Each row comes from the steps of one path. Every step used is in the known rows, and no mark comes twice. Write the path behind each row, first mark first.
In the rows, 128 means zero.
Known rows
zavet -> nune -> guded -> rupo -> fisarim -> luvi -> lenu -> nobo: [155 143  70 103  19 119  86 161 127 109  58 177 132 154  89 145 108 208
  91 111 156 156 159  96  59 187 195 133 182 186 101 141 140 116 165 131
 125 184  88 204 212]
lenu -> nobo -> fisarim -> luvi: [156 121  99 141  96  97  66 115 123  97  99 145 133 180 123 163 133 203
  96 127 131 125 148 115 103 142 173 128 159 145 118 111 112 128 124 114
 112 160 114 201 158]
rupo -> fisarim: [118 130 118 129 104 143 129 119 133 127 113 147 135 148 106 144 142 154
 135 114 135 115 114  96  98 127 141 137 136 130  96 133 147 120 142 134
 127 144 123 135 154]
mono -> nune -> guded -> rupo -> fisarim -> luvi -> lenu: [159 164  70 118  65 158 110 117  82  95 108 204 116 183  55 144 127 211
 101  83 160 134 130  87  60 186 215 127 169 159 117 129 186 139 174 164
 132 180  99 147 217]
luvi -> fisarim -> nobo: [130 120  97 132 142 127  71 133 116  96 104 177 161 146 116 130 149 193
 130 102 159 150 109 129 138 137 141 129 153 103 127 132 151 125 151 137
 138 127 127 190 166]
fisarim -> nobo -> lenu -> luvi: [107 121 114 118 119 107  68 103 117 126  86 123 134 143 101 127 129 139
 120  79 137 155 131 114 151 160 138 128 153 153 108 124 161 134 144 123
 107 138 118 172 121]
zavet -> luvi -> lenu: [ 95 149 126 115 106 118 112 137 124 133 130 116 111 130 106 120  85 150
 123 129 119 158 140 126 134 185 111 127 163 147  99 128 113 126 151 135
 185  99 113 140 125]
nune -> mono -> rupo -> fisarim -> nobo -> lenu -> luvi: [111 123  74 120 112 119  86  56 130 108  39 108 137 159  62 132 155 174
 111  55 165 161 109  73 113 141 157 136 171 149  73 100 201 143 134 115
  85 149  84 184 161]
lenu -> luvi -> fisarim: [127  82 101 135 137 127  98 129 118 133 107 161 103 134 106 135 110 143
 128 150 198 152 100 126 141 140 133 110 157 143  94 137 138 133 126 137
 145 140 100 152 128]
nobo -> lenu -> luvi -> fisarim: [ 96  94 104 113 139  97  99 129 106 143 104 150 107 149 112 145 106 146
 112 108 157 145 117 124 148 164 126 108 160 169  91 124 159 143 141 144
 110 141  97 162 107]
rupo -> mono -> nune -> zavet -> luvi -> lenu -> nobo -> fisarim: [117 178  56 133  99 115  89 136  93 108  91 104 123 149  33 109  80 235
  96  96 106 137  91 102 101 196  99 117 214 123  92  79 150 120 154 125
 193 148  67 174 150]
mono -> nune -> guded -> rupo -> fisarim -> luvi -> lenu -> nobo: [187 162  62 115  53 147  90 122 107  89  84 209 118 181  61 140 129 219
  88  91 167 134 128  98  54 177 220 114 183 164 118 143 174 117 152 151
 123 194 100 160 214]
mono -> nune -> zavet -> luvi -> fisarim -> nobo: [117 162  63 143 137 157  75 137  95  61  90 164 164 136  73 100 137 243
 133  85 137 160  73 124 129 161 123 121 190 102 133  74 177 129 184 145
 200 122  63 188 181]
mono -> nune -> zavet -> rupo -> fisarim -> luvi -> lenu: [ 85 175  84 137  69 172 118 134 101  51 114 164 117 184  54 123 142 226
 120 101 121 121  89  94  97 188 143 112 181 147 115 128 192 128 189 189
 203 183  56 122 218]
guded -> rupo -> zavet -> luvi -> fisarim -> nobo: [138 103  54 155 121 162 101 141 102 127 108 139 194 111 115 116 149 201
 120  94 158 171 111 103 108 183 163 121 170  94 124 109 153 108 198 143
 141 133 111 162 178]
mono -> rupo: [130 130 107 139 139 142 132 111 122 114 117 129 123 124 121 122 147 140
 134 102 152 131 134 139 117 106 136 108 134 108 135 130 143 133 110 113
 137 119 110 116 126]
fisarim -> nobo -> lenu: [105 142 118 109 126 101  83 121 117 108 108 127 159 149 116 129 144 162
 119  63  99 132 144 119 139 155 132 133 142 138 130 118 166 133 157 124
  94 125 134 175 130]
zavet -> luvi -> lenu -> nobo: [122 147 119 113  92 111  95 145 146 125 104 120 112 124 109 113  89 160
 107 143 126 153 137 131 127 178 120 123 176 153 101 138 110 108 127 117
 172 114 114 153 119]
fisarim -> luvi -> lenu: [106 156 127 108  97 114  99 122 116  99 133 150  93 176 110 153 109 160
 111 134 132 141 150 124 122 183 161 123 158 155 111 135 132 133 144 155
 156 132 112 145 159]
rupo -> fisarim -> nobo -> lenu: [ 92 147 109 113 104 113  77 107 124 105  95 142 170 167  99 142 163 186
 127  42 106 123 127  82 108 151 147 137 146 132 101 122 184 130 177 134
  94 140 127 184 156]
guded -> rupo -> mono: [146 121 112 139 130 133 163 142  85 164 136 111 148 103 100 122 126 124
 115 129 150 119  96 101 101 152 140 126 137 108 135 111 137 120 126 128
  99 162 117 129 141]
guded -> nune -> mono -> rupo: [141 145  93 129 142 130 152 101 113 130  98 116 141 124 112 102 138 127
  70 116 140 151 118 118 117 125 147 136 136 131 119  99 142 136 103 111
  96 129 115 149 146]
lenu -> luvi: [135 102 122 138 124 133 116 114 123 146 112 123 100 122 112 128 108 106
 132 150 167 146 117 127 137 137 135 119 143 149 107 135 124 128 121 124
 140 139 110 122 119]
zavet -> nune -> mono -> rupo -> guded: [135 109  84 126  94  91 153 117 135 124  80  68 155  96  83 122 135 143
 108 105 127 179 113 120 110 114 122 147 149 168 118  90 147 126  71 114
 121 134  64 160 181]
nune -> mono -> rupo -> zavet: [127 117  76 135 128 147 161  84 151 121  92  79 131 121 103 121 150 133
 114 113 124 165 131 112 108 123 138 119 146 113 114 108 168 132 126 125
 100 138 105  94 160]
guded -> rupo -> zavet: [144 115  91 150 120 175 155 140 113 155 131 115 154 100 138 112 148 119
 117 115 134 137 129 104  97 152 163 118 129 112 136 127 142 113 169 145
 106 155 136  79 154]
nune -> zavet -> luvi -> lenu -> nobo: [111 189  88 112  94 125 101 169 143 106  84 114 122 117 103  81  77 176
 107 141 114 161 121 126 119 173 110 122 187 158  91 113 130 105 152 135
 199 124  81 152 128]
lenu -> nobo -> fisarim: [154 123  98 145 115 110  80 132 135 125  98 135 143 152 130 133 131 178
 101 117 131 117 134 121 109 125 142 132 149 129 116 125 113 121 123 105
 115 148 134 176 132]

Write each row's path
[110 120  95 126  98 127 144 102 149 108  67 102 136 126  82 140 147 170
 120  93 143 151 117  95  91 122 126 147 155 135 100  89 152 135 123 106
 119 140  72 162 188] : zavet -> nune -> mono -> rupo -> fisarim
[133 170  46 146 103 141 150 147  85 125  94 123 176 100 100  71 133 152
  84  97 122 154  86 119  96 110 151 115 149 142 107 104 173 106 117 140
 151 136  80 135 155] : mono -> rupo -> guded -> nune -> zavet
[ 97 123 101 109 139  90  69 133 109 104 101 164 161 155 113 140 146 204
 119  61 125 144 127 119 143 159 134 120 146 130 121 119 177 134 166 138
 102 131 124 204 143] : luvi -> fisarim -> nobo -> lenu
[110 144 101 126 102  99  75 119 103 100 129 150 105 202 110 163 108 201
 100 112 124 140 159 114 113 190 165 130 158 148  92 120 121 145 154 145
 155 144 122 177 160] : nobo -> fisarim -> luvi -> lenu
[137 130  99 124 141 122 147  94 143 115  96  97 120 124 110 122 142 140
 114 119 144 149 122 122 120 110 133 131 137 127 128 102 148 143  96 115
 107 128 101 135 143] : nune -> mono -> rupo
[145 132  93 134 100 109 140 144  92 159 128 133 173 114 117 108 126 117
  76 118 113 143 102 114 117 128 151 132 135 161 106 130 138 105 108 139
 117 140 133 148 147] : rupo -> guded -> nune
[134 154 123 109 101 113  94 146 151 122 107 142 104 135 119 117 101 143
 102 130 136 141 136 139 125 154 136 120 156 143 109 163 122 108 116 127
 146 138 140 137 127] : luvi -> lenu -> nobo
[128 102  35 113  92 124  92 146 102 125  77 139 197 128 100 113 139 226
 109  52 115 173 147 104 106 198 156 119 178 141 112 100 199 131 225 151
  84 146 105 193 162] : nune -> guded -> rupo -> zavet -> luvi -> fisarim -> nobo -> lenu
[114 174  91 135 122 150 138 160  98 126 113 145 152 127 126  78 109 134
  86 131 108 135 108 121 119 139 135 136 137 134 118 102 142 119 166 134
 136 138 112 143 136] : guded -> nune -> zavet
[122 128  95 141 115 156 132  97 127 114 103 145 132 140 100 139 163 165
 139  86 159 123 115 103  90 103 149 116 144 107 107 129 160 123 129 118
 137 137 106 121 154] : mono -> rupo -> fisarim
[162 125  29 132  60 133  89 156 126 154  75 120 157 138 102 102  97 210
  82 102 121 167 164 105  72 200 161 121 181 151  83 127 138 110 185 134
 129 156 129 161 157] : nune -> guded -> rupo -> zavet -> luvi -> lenu -> nobo -> fisarim
[135 146 100 128 102 101  68 142 132 125 100 140 116 164 119 126 102 187
  91 110 132 134 146 127 114 160 138 129 158 138  91 149 115 116 135 125
 146 145 146 172 133] : luvi -> lenu -> nobo -> fisarim
[126 143  98 128  95  97  65 143 132 127 101 124 127 158 109 126  88 201
  97 118 122 150 146 123 116 182 120 133 181 147  82 122 101 118 139 112
 171 120 122 188 126] : zavet -> luvi -> lenu -> nobo -> fisarim
[123 138  53 146 146 158 156 157  50 123 125 137 156 101  54  99 111 214
 120 109 156 134  42  97 103 181 123 107 188 107 135  55 173 131 170 145
 169 155  40 152 166] : guded -> rupo -> mono -> nune -> zavet -> luvi -> fisarim
[151 121  72 128 112  99 153 100 134 128  96  86 152 107  92 116 141 143
 102 113 136 164  97 114 110 102 145 136 140 155 103 104 169 129  62 130
 109 136  86 140 162] : nune -> mono -> rupo -> guded
[135 131 125 132 141 134 144  95  91 124 139 119 117 135  60 137 132 147
 133 101 126 113  92 114 121 146 106 111 156 101 148 105 158 136 117 123
 123 147 108 118 149] : rupo -> mono -> nune
[151 130  77 149 110 124 144 126  90 143 110 129 169 103 105 102 143 135
  90  97 139 148 103 124 108 111 166 114 139 145 113 129 151 105  91 122
 126 130 117 137 149] : mono -> rupo -> guded -> nune
[141  96  93 139 138 132  54 124 114 112  88 172 137 142  97 126 128 169
 134 118 200 169  97 123 154 142 148 121 167 121 104 138 151 123 138 135
 150 136 107 191 154] : lenu -> luvi -> fisarim -> nobo
[ 83 160  35 117  99  90  85 170  70 116  84 135 223 129  85  83 115 228
  72  62  88 175  86  99 123 182 133 132 184 170  81  68 192 110 184 150
 141 124  71 234 164] : rupo -> guded -> nune -> zavet -> luvi -> fisarim -> nobo -> lenu
[122 116  94 132 130 123  70 132 114 101 105 156 165 137 107 128 132 208
 139 107 150 161 112 122 142 158 123 132 170 114 119 106 138 128 160 127
 166 107 103 210 155] : zavet -> luvi -> fisarim -> nobo
[ 96 191  60 124  70 116 131 176  87 144 112 114 164 116  84  67  70 161
  73 120  93 172  96 108 110 187 131 130 179 182  64 104 149 102 153 159
 196 118  85 155 152] : rupo -> guded -> nune -> zavet -> luvi -> lenu
[120 166  61 140  83 126 145 166  92 146 107 100 190 102  97  72 101 150
  82 129  90 159  85 107 107 151 128 135 162 172  87  83 145 105 145 143
 169 121  76 162 149] : rupo -> guded -> nune -> zavet -> luvi
[111 108 104 119  98 120 155 122 156 135  86  61 138 116 109 132 128 124
 109 122  91 174 141 110 121 159 110 151 146 143 113  93 136 131 152 130
 100 138 102 126 173] : rupo -> zavet -> nune -> mono
[101 143  66 135 141 140 135 135  74 102 110 127 136 123  45 117 105 220
 128 115 125 138  56 109 123 170  90 105 198 111 119  62 177 140 162 140
 183 134  36 155 157] : rupo -> mono -> nune -> zavet -> luvi -> fisarim
[124 133  72 108  60 113  90 151 107 126  58 146 201 146  93 123 147 200
 116  30 114 137 152  85  78 166 159 155 149 159 123 108 182 135 198 119
  69 164 108 218 186] : zavet -> nune -> guded -> rupo -> fisarim -> nobo -> lenu
[128 118 103 145 111 107  86 108 100 103 127 138 130 188 123 174 138 193
 108 119 124 125 149 110 107 157 165 136 147 138 116 102 122 150 145 135
 124 144 109 181 163] : nobo -> fisarim -> luvi
[107 150  96 148 103 161 151 179 103 111 113 129 171 120 124  67 123 141
  94 147 106 121  86 122 132 144 103 128 132 134 139 125 150 116 165 153
 145 155 104 132 149] : guded -> nune -> zavet -> rupo
[163 124  72 127  79 153 135 141 116 142  96 163 163 136 105 117 137 162
 119 105 152 122 122  87  69 123 178 137 131 143 106 126 163 125 161 137
  94 168 125 154 172] : nune -> guded -> rupo -> fisarim
[149  96 105 129  94 135 157 120  97 109 109 118 135 131  44 115 137 169
 132 114 109 109  97 125 119 137  82 110 156 123 163 137 188 138 123 139
 113 173  89 133 165] : zavet -> rupo -> mono -> nune -> guded
[120 164  42 152  93 136 151 147  83 129  95 103 185  91  88  72 114 166
  86 106 115 169  88 110 102 129 136 120 168 148  97  84 161 106 126 127
 179 114  57 149 147] : mono -> rupo -> guded -> nune -> zavet -> luvi
[162 109  62 133  90 162 152 143 122 152 103 127 159 112 125 105 136 135
 113 116 128 151 150 114  83 145 169 117 136 131 130 129 163 117 178 151
  84 164 137 106 157] : nune -> guded -> rupo -> zavet
[125 104  49 138 130 143 102  90 139  92  66 101 167 131  83 123 159 219
 122  90 148 200 114 106 121 155 134 123 194  97 101  86 180 129 160 127
 138 115  75 172 187] : nune -> mono -> rupo -> zavet -> luvi -> fisarim -> nobo
[116 133 116 127  87 132 113  99 124  99 115 158 124 174 101 176 152 178
 126 120 138 122 126  80  87 143 177 129 153 143  99 118 149 129 153 139
 127 150  97 153 182] : rupo -> fisarim -> luvi
[173 151  63 105  40 129  89 142 126 106  73 194 126 171  87 137 117 204
  91 120 166 147 143  89  58 170 217 127 172 178  91 151 159 109 155 144
 116 186 110 181 199] : nune -> guded -> rupo -> fisarim -> luvi -> lenu -> nobo
[128 130  44 131  93 113 101  96 157 120  59  68 128 151  88 117 114 210
  82 101 117 182 152 109  97 181 134 126 198 132  69 100 142 121 136 114
 140 132  99 153 153] : nune -> mono -> rupo -> zavet -> luvi -> lenu -> nobo -> fisarim
[126 113  87 149 130 167 142 102 129 119 110 105 131 119 118 125 160 137
 132  93 131 151 141 129 108 121 139 100 148  93 128 135 162 114 139 133
 130 130 114  74 145] : mono -> rupo -> zavet
[127 172  91 139 136 165 134 131 102  90 118 139 127 130  93 100 131 159
 128 105 113 121  93 128 115 131 123 120 150 118 146  98 165 132 153 146
 166 144  87 107 150] : mono -> nune -> zavet
[150 158  89 125  66 140  91 143 120 111 101 180 128 161 106 144 126 193
  87 125 175 135 126  82  68 186 218 125 169 153  98 148 139 103 149 141
 130 180 113 158 191] : guded -> rupo -> fisarim -> luvi -> lenu -> nobo
[ 99 110 124 115 125 103 113 112 117 150 108 115 107 136 112 133 103 112
 118 107 133 136 134 118 142 160 123 119 148 173 100 125 152 145 136 126
 101 135 107 135  95] : nobo -> lenu -> luvi
